Each row comes from the steps of one walk. Every step used is in the known rows, and no mark comes twice. Write the walk behind each row, first mark first.
Known rows
kodav bunu dogab terul: [ 5.53 -1.49 -1.19  1.39 -7.05  1.72  2.19  0.14  0.76  7.66  0.59  0.20
 -0.21 -4.39 -1.18 -1.57 -2.46  0.56  1.55]
kodav bunu dogab: [ 3.54 -0.81  0.89 -0.58 -4.26  1.01  5.09  1.64 -1.04  0.88 -2.82  3.30
  3.19 -5.60  0.56 -0.93 -1.07 -0.78  1.30]
bunu dogab terul kodav zumur: [-1.72  1.07  1.88  1.83 -2.31  3.98 -3.38  4.36  1.68 -0.25 -2.07 -0.98
  1.70  0.72 -0.81 -3.97 -3.57 -6.73  1.63]
nalevu kodav bunu dogab zumur: [-0.92 -5.18 -3.00  0.64 -1.48 -1.82  0.89 -0.12 -0.01  1.20  0.89  0.37
  3.53  0.09  2.10 -0.74 -4.73  0.19  2.82]
zumur dogab nalevu kodav bunu: [ 2.32  0.28 -0.89 -2.01 -6.15  2.37  2.52 -3.02 -3.45  5.29 -0.53 -1.92
  3.73  4.66  2.98 -2.96 -3.57 -1.10 -1.72]
terul dogab nalevu: [ 0.10  1.29  0.10 -3.08 -3.18 -1.50  3.95 -0.92  0.82  3.54  0.71  5.23
  8.24 -0.74 -3.26 -3.16 -2.20  0.19 -0.69]
penu kodav bunu: [ 1.81 -3.27 -0.05 -0.47 -3.44  2.95  0.04  0.10 -0.63  1.92 -1.32 -1.39
 -0.13  0.37  2.59 -2.01 -0.39  1.34  0.02]
kodav zumur dogab terul: [ 4.60 -1.36  1.58 -2.49 -2.68 -0.65  0.28  1.59  2.48  4.89  3.20 -2.73
 -2.30  1.27 -5.71 -3.10 -3.07 -0.72 -1.40]
zumur dogab terul kodav: [ 0.79 -1.15  1.47 -0.58 -3.04  5.35 -2.27  0.63 -3.56  5.92  1.21 -0.73
 -3.27 -1.48 -3.75 -3.41 -0.65 -3.20  0.98]
zumur dogab: [ 3.87 -2.54  3.65 -7.10  1.20 -1.84  5.41  0.76 -1.51  0.55  1.70  1.00
 -1.34  0.16 -6.80 -2.04 -1.16  0.06 -2.54]
penu kodav zumur: [-3.08 -2.50  1.09 -1.73  1.32  1.18 -1.83  4.19  3.70 -4.82 -1.35 -0.69
  2.33  4.37 -1.88 -2.64 -3.08 -2.98  0.76]
zumur dogab nalevu kodav: [-1.62 -0.65 -2.59 -5.40 -3.22  1.59  4.22 -3.54 -4.43  3.98  1.54  0.93
  5.59  7.30 -2.97 -2.20 -4.91 -1.71 -0.17]
nalevu kodav: [ 0.22 -3.14 -2.23 -2.71 -3.14  3.48  5.68 -4.29 -4.53  4.38  0.81  0.96
  2.07  4.87  0.05 -2.69 -5.21 -2.10  1.83]
terul kodav bunu dogab: [ 1.61  0.01  1.27  0.67 -4.45  3.74  2.32  2.32 -2.90  0.96 -3.54  3.37
  2.52 -6.12  1.45 -1.30  0.00 -2.72  2.25]
neti dogab: [ 0.08 -4.94  0.42 -4.95 -0.31 -1.24  7.43 -3.59  1.55  6.46  1.87  0.37
  1.99 -5.18 -2.58 -4.61 -1.60 -0.98  4.26]
nalevu kodav zumur dogab: [ 1.20 -0.55  3.39 -6.15  1.15 -0.49  2.38  2.25 -0.74 -2.22  1.40 -0.90
  0.69  4.89 -4.44 -2.85 -2.85 -3.33 -1.87]
kodav zumur dogab penu: [ 4.86  1.73  2.57 -4.26  0.86  1.08  2.09 -3.03  0.21 -5.53  2.61 -0.29
  1.50  7.97 -1.93 -3.40 -0.15 -4.54 -4.84]
neti kodav zumur: [-3.38 -0.04  1.98 -3.63 -1.39  3.33  1.55  2.07  2.30  0.17 -3.07 -1.48
  4.09  3.72 -0.31 -2.71 -3.10 -7.19 -0.40]
dogab nalevu: [-0.96 -0.48 -1.77 -3.46 -3.01 -1.74  4.65 -2.21  0.60  3.86 -1.06  1.91
  7.55  3.38 -4.11 -2.85 -5.53 -0.55 -1.57]

Write each row's walk
[-2.96  1.75  0.73 -6.95 -1.37 -1.21  1.78  1.28  1.15  1.03 -0.59 -0.01
  7.56  5.19 -5.74 -2.04 -3.17 -3.34 -3.12] => neti kodav zumur dogab nalevu
[ 2.44 -0.72 -0.58 -0.52 -5.17  2.85  4.78  0.43 -3.04  1.75 -2.20  3.15
  3.70 -3.16  1.86 -0.86 -1.74 -1.46  2.33] => nalevu kodav bunu dogab
[-2.77  0.59  0.33 -6.03 -0.03 -2.23  0.24  2.27  1.82 -1.33  0.28  0.48
  6.70  5.53 -6.49 -1.99 -3.17 -1.36 -2.38] => penu kodav zumur dogab nalevu
[-1.77 -6.15 -2.75  0.44 -0.15 -2.26 -0.94  1.63  1.45 -0.50  0.66  0.58
  2.83 -1.20  0.87 -0.01 -3.19  1.45  3.03] => penu kodav bunu dogab zumur
[ 5.92  0.39  1.69 -4.93  0.30  1.35  4.09 -5.10 -1.72 -3.06  3.36  1.04
  0.44  6.28 -2.67 -2.74  0.66 -2.56 -4.46] => zumur dogab penu
[ 0.11 -5.12 -0.11 -0.58  1.12 -3.61  1.10 -0.27  2.21  1.59  3.76  2.45
  2.29 -1.79 -0.29 -2.42 -3.06  1.55  1.83] => terul dogab zumur
[ 3.48 -1.48  0.40 -1.54 -2.78  3.67 -0.89 -1.61 -1.29 -0.91  0.53 -1.61
 -0.53  3.36  2.60 -1.95  1.83  0.34 -2.08] => zumur dogab penu kodav bunu
[ 5.95  1.52  1.73 -1.45 -1.51  2.73  4.02 -5.50 -0.60 -1.84  3.55  4.55
  2.66  1.95  0.93 -3.72  1.93 -2.24 -2.11] => terul dogab penu
[-1.66  1.92 -1.47 -1.07 -5.26  1.06  1.88  0.51 -1.16  2.68 -3.15  3.12
  8.66 -0.88 -1.32 -1.75 -2.79 -2.06  0.19] => terul kodav bunu dogab nalevu
[ 3.38 -0.19  0.96  2.92 -6.88  5.59 -1.78 -0.85 -2.50  7.42 -1.54 -2.79
 -1.77 -1.40  3.89 -4.03 -1.58 -2.32 -0.18] => dogab terul kodav bunu
[-2.21 -0.49  0.34 -1.19  0.97  2.60 -2.40  2.90  3.26 -7.97 -0.68  0.60
  3.65  5.53 -0.64 -2.11 -1.15 -4.23  0.48] => bunu dogab penu kodav zumur
[ 3.97  0.06  1.85  1.38 -5.97  5.01 -1.98 -0.06 -2.98  6.71 -0.83 -3.13
 -2.50 -1.37  2.45 -3.79 -0.44 -2.12 -1.01] => zumur dogab terul kodav bunu
[ 1.32 -0.99  0.91 -2.47 -6.21  5.15  3.37 -2.03 -1.97  6.81 -3.04 -2.23
  1.49 -0.24  4.16 -2.00 -0.46 -2.88 -1.26] => neti kodav bunu
[ 0.32  0.24  5.18 -5.00  1.88  0.46 -0.29  4.29 -0.57 -3.02  0.18 -0.63
 -0.51  2.10 -5.03 -3.32 -1.21 -4.60 -2.10] => terul kodav zumur dogab
[-1.93 -0.94  0.61 -1.19  1.20  2.50 -2.62  1.69  3.40 -6.83 -0.24 -0.77
  2.91  7.41 -0.47 -2.97 -1.76 -4.09 -0.48] => dogab penu kodav zumur
[ 1.81  0.06 -1.94 -0.44 -7.08  3.01  2.78 -3.80 -3.13  6.02 -1.30 -1.80
  4.44  4.70  4.44 -3.18 -4.43 -1.29 -0.96] => dogab nalevu kodav bunu
[-2.54  1.76  0.22 -1.58 -2.27  1.26  0.75  0.89  1.37 -0.72 -0.40  0.43
  7.33  6.58  0.38 -4.00 -5.55 -5.21  0.38] => terul dogab nalevu kodav zumur
[ 2.92 -2.17  0.83 -2.64 -1.93  0.30 -1.55  2.47  2.38  3.63  3.34 -2.55
 -2.66  1.61 -5.94 -2.29 -1.96 -0.01 -0.46] => penu kodav zumur dogab terul
[-1.15  1.46  1.11 -5.80 -0.71 -3.20  2.19  1.42  1.80 -0.13 -0.03  0.38
  6.99  5.14 -6.22 -2.85 -4.32 -2.14 -3.35] => kodav zumur dogab nalevu
[-0.12 -5.27 -2.02  0.61 -0.85 -3.13  0.97  0.65  1.50  0.62  0.36  0.49
  3.13 -1.57  1.24 -0.83 -4.29  0.63  2.20] => kodav bunu dogab zumur
